Each row was made from one small tree. The marks that hang from a mark follow it in brackets, in the order of their numbers. Every link used is in the known rows. Write each row's tree.
Known rows:
q_510[q_361]: [ 0.48,  0.27, -0.09, -0.55,  0.59, -0.03,  0.69, -0.61, -1.72,  1.21,
 -1.00,  0.24, -0.72,  1.16, -1.90, -0.36, -0.07]
q_268[q_507[q_361[q_510] q_370[q_486]] q_910]: [ 1.10, -0.53, -0.74, -1.58, -5.87, -1.88, -0.32,  0.17,  4.11,  0.94,
  2.38, -0.75,  2.98,  0.79, -0.55, -5.64,  1.25]
q_268[q_507 q_910]: [-0.06, -1.77, -1.50,  2.28, -2.70, -0.65,  1.14, -0.34,  1.24,  0.02,
  2.92, -1.96,  1.42,  0.76, -1.91, -3.17,  1.21]
q_486[q_370[q_507]]: [-1.29,  1.04, -3.58, -0.97,  0.43, -0.51,  0.73, -0.53,  1.06,  2.41,
  0.25, -0.23, -0.85, -1.75, -1.87, -1.30, -2.03]
q_370[q_486 q_507[q_268 q_361]]: [-1.69, -1.95, -1.73, -3.27, -3.14,  0.45, -1.93, -0.78,  3.32, -0.18,
 -1.82,  2.51,  0.11,  0.15,  1.21, -2.89, -2.88]
q_510[q_361[q_507[q_268 q_370[q_486]]]]: [-1.44, -0.43, -2.64, -0.51, -2.54,  2.26, -3.04,  2.65,  1.31,  5.37,
  0.05,  3.61, -0.15, -1.11,  1.66, -3.70, -0.45]
q_361[q_507[q_268[q_910] q_370] q_510]: [-0.59,  1.49, -1.61,  2.20, -4.24, -0.29, -3.20,  5.31,  3.64,  3.65,
  1.99,  0.07,  0.78, -3.02,  2.69, -2.56, -0.01]
q_510[q_361[q_507[q_268]]]: [-1.75,  0.43, -1.76,  1.11, -1.65,  0.52, -0.85,  3.05,  0.08,  3.37,
 -1.71,  2.18, -1.38, -0.46,  1.19, -1.87, -1.37]
q_507[q_268[q_910] q_361[q_510] q_370[q_486]]: [ 0.46,  0.93,  0.83, -1.80, -6.52, -1.06, -3.36,  2.06,  4.13,  2.06,
  1.35,  0.66,  1.92, -0.21,  1.63, -3.33,  0.16]
q_507[q_268[q_910] q_361 q_370[q_486]]: [-0.13, -0.53, -0.13, -1.64, -6.86, -0.25, -3.92,  0.58,  3.83,  2.13,
  1.56,  1.71,  1.54, -0.46,  2.08, -3.84,  0.36]
q_370[q_507]: [-0.47, -1.49, -2.44, -0.92,  1.35,  0.65, -0.20, -1.30,  1.10, -0.77,
 -0.51, -0.10, -0.45, -0.90, -0.84, -0.68, -1.67]
q_507[q_268[q_910]]: [-0.76, -0.34,  0.07,  2.06, -3.36,  0.11, -1.99,  1.62,  1.24,  1.26,
  1.83, -0.47,  0.21, -0.17,  0.32, -0.82,  0.02]
q_291[q_510[q_361[q_507[q_268[q_910]]]]]: [-1.13,  1.28, -3.13,  1.23, -4.58,  0.41, -1.17,  5.35, -0.68,  3.02,
 -0.14, -1.80,  1.39,  0.29,  1.09, -2.63, -1.62]
q_370[q_486 q_507[q_268[q_910] q_361[q_510]]]: [-0.24, -0.46, -1.06, -2.48, -4.46, -1.14, -1.90,  1.65,  4.27, -0.59,
 -0.39, -0.15,  1.69,  0.98, -0.54, -2.88, -2.46]
q_486[q_370]: [-0.89,  2.56, -1.06, -0.07, -1.04, -1.24,  1.00,  0.75,  0.01,  3.14,
  0.85, -0.18, -0.44, -0.83, -0.94, -0.69, -0.37]
q_291[q_510[q_361[q_507[q_268 q_370]]]]: [-1.39,  1.25, -3.39, -0.15, -3.49,  1.90, -2.19,  3.48, -0.50,  5.37,
 -0.41,  0.63, -0.18, -2.29,  3.62, -2.99, -1.33]
q_510[q_361[q_507[q_370]]]: [-0.06,  0.61, -2.70, -0.22, -0.56,  0.44, -1.09,  1.65,  0.47,  3.61,
 -0.73,  1.92, -0.45, -1.86,  0.96, -2.63,  0.09]
q_507[q_361[q_510] q_370[q_486]]: [ 1.24,  1.32,  0.69, -3.88, -3.12, -1.24, -1.39,  0.47,  2.86,  0.94,
 -0.53,  1.29,  1.65,  0.00,  1.38, -2.49,  0.16]
q_507[q_268 q_361[q_510] q_370[q_486]]: [-0.06,  1.09,  1.06, -2.88, -4.84, -0.32, -2.80,  1.05,  3.38,  2.52,
 -0.24,  2.31,  0.51, -0.65,  2.90, -2.69, -0.47]
q_510[q_361[q_507[q_268[q_910] q_370[q_486]]]]: [-0.71, -0.52, -2.94,  0.61, -4.26,  1.53, -3.81,  3.55,  1.99,  4.93,
  1.63,  2.01,  1.20, -0.59,  0.37, -4.30,  0.07]

Write each row's tree:
[-0.59,  0.71, -1.91,  0.85, -4.52,  0.74, -3.94,  5.71,  3.98,  3.84,
  2.52,  0.67,  2.20, -1.55,  1.94, -3.40,  0.16]
q_361[q_507[q_268[q_910] q_370[q_486]] q_510]
[ 0.55, -0.48, -0.49, -2.55, -4.23, -1.19,  0.30, -0.80,  3.41,  1.43,
  0.70,  0.88,  1.69,  0.37,  0.72, -4.88,  0.74]
q_268[q_507[q_361[q_510] q_370[q_486]]]
[-2.51,  1.52, -2.47, -1.97, -3.79, -1.83, -0.06, -0.45,  2.98,  2.82,
 -1.62,  1.84, -1.85, -2.15,  1.04, -2.67, -3.34]
q_486[q_370[q_507[q_268 q_361]]]
[ 0.07, -0.98, -0.69,  0.27, -5.19, -2.81,  1.55, -0.86,  2.68, -1.22,
  0.68, -0.94,  1.56,  1.21, -0.64, -4.38,  0.56]
q_268[q_507[q_361] q_910]
[ 0.00,  1.54, -3.80, -1.09, -1.77,  1.09, -0.85,  2.93, -1.06,  3.81,
 -0.63, -0.53,  0.98, -1.56,  1.98, -2.77, -0.71]
q_291[q_510[q_361[q_507[q_370]]]]
[-1.28,  0.06, -2.52,  2.45, -4.60,  0.58, -3.72,  3.90,  3.29,  3.62,
  2.18,  1.25,  0.47, -3.27,  3.23, -3.15,  0.24]
q_361[q_507[q_268[q_910] q_370]]
[ 0.50, -0.21, -1.21, -4.55, -1.13, -1.24, -0.06,  0.19,  3.11, -1.75,
 -2.27,  0.46,  1.53,  1.15, -0.86, -2.03, -2.42]
q_370[q_486 q_507[q_361[q_510]]]
[-0.02, -0.19, -3.05, -1.54, -0.86,  1.50, -1.75,  2.13,  0.71,  3.87,
 -0.20,  2.48,  1.04, -0.41,  0.09, -3.44,  0.13]
q_510[q_361[q_507[q_370[q_486]]]]
[-1.69, -2.62, -2.40, -1.28, -0.60,  2.53, -2.33, -0.23,  1.87,  1.09,
  0.28,  1.59, -0.10, -0.16, -0.22, -1.66, -2.19]
q_370[q_486 q_507[q_268]]
[ 1.16,  0.42, -0.49, -0.13, -5.62, -2.87,  0.46, -0.30,  3.79,  0.67,
  1.65, -1.28,  1.59, -0.65,  0.26, -4.81,  1.31]
q_268[q_507[q_361[q_510] q_370] q_910]
[-0.38,  0.41, -0.70, -1.09, -4.10, -2.08, -1.25,  1.24,  4.02, -0.77,
 -0.95, -0.72,  0.31, -0.47,  0.27, -2.08, -2.40]
q_370[q_507[q_268[q_910] q_361[q_510]]]
[ 0.35, -2.73, -2.30,  0.75, -3.61,  1.03, -1.31, -0.84,  2.44,  2.08,
  4.69, -0.70,  2.59,  0.22, -1.42, -5.02,  2.22]
q_268[q_507[q_370[q_486]] q_910]
[-0.88, -0.41, -0.67, -3.58, -2.73, -0.37, -1.35,  0.67,  3.58, -0.10,
 -2.03,  1.51,  0.25,  0.45,  0.64, -2.29, -3.14]
q_370[q_486 q_507[q_268 q_361[q_510]]]
[ 0.04,  0.47,  0.38, -1.00, -3.19, -2.92,  2.53, -0.41,  2.33, -0.74,
 -1.12, -0.43,  0.37,  0.95,  0.29, -3.17, -0.29]
q_268[q_507[q_361[q_510]]]
[-0.33, -2.55, -2.04, -0.27, -2.04,  1.84, -0.70, -1.85,  1.70,  2.62,
  3.05,  0.97,  1.07, -0.36, -0.18, -4.42,  1.68]
q_268[q_507[q_370[q_486]]]
[ 0.09,  1.81, -1.63,  0.09, -0.72, -0.38, -1.23,  3.76,  2.40,  2.45,
  0.06,  0.56,  0.58, -2.75,  2.46, -1.77,  0.00]
q_361[q_507[q_370] q_510]
[-1.12,  0.36, -1.99,  2.20, -3.33, -0.15, -1.31,  4.04,  0.88,  2.96,
 -0.13,  0.69, -0.04,  0.06, -0.08, -2.58, -0.83]
q_510[q_361[q_507[q_268[q_910]]]]
[-0.13, -1.93, -1.41, -2.34, -4.53, -0.23, -0.34, -2.29,  3.19,  1.34,
  0.93,  2.00,  1.30,  0.03,  1.18, -5.61,  0.91]
q_268[q_507[q_361 q_370[q_486]]]
[-0.56,  0.41,  0.81,  0.10, -5.90, -1.96, -1.54,  1.06,  2.67, -0.05,
 -0.24,  0.50,  0.34,  0.13,  1.70, -2.04, -0.62]
q_507[q_268[q_910] q_361]
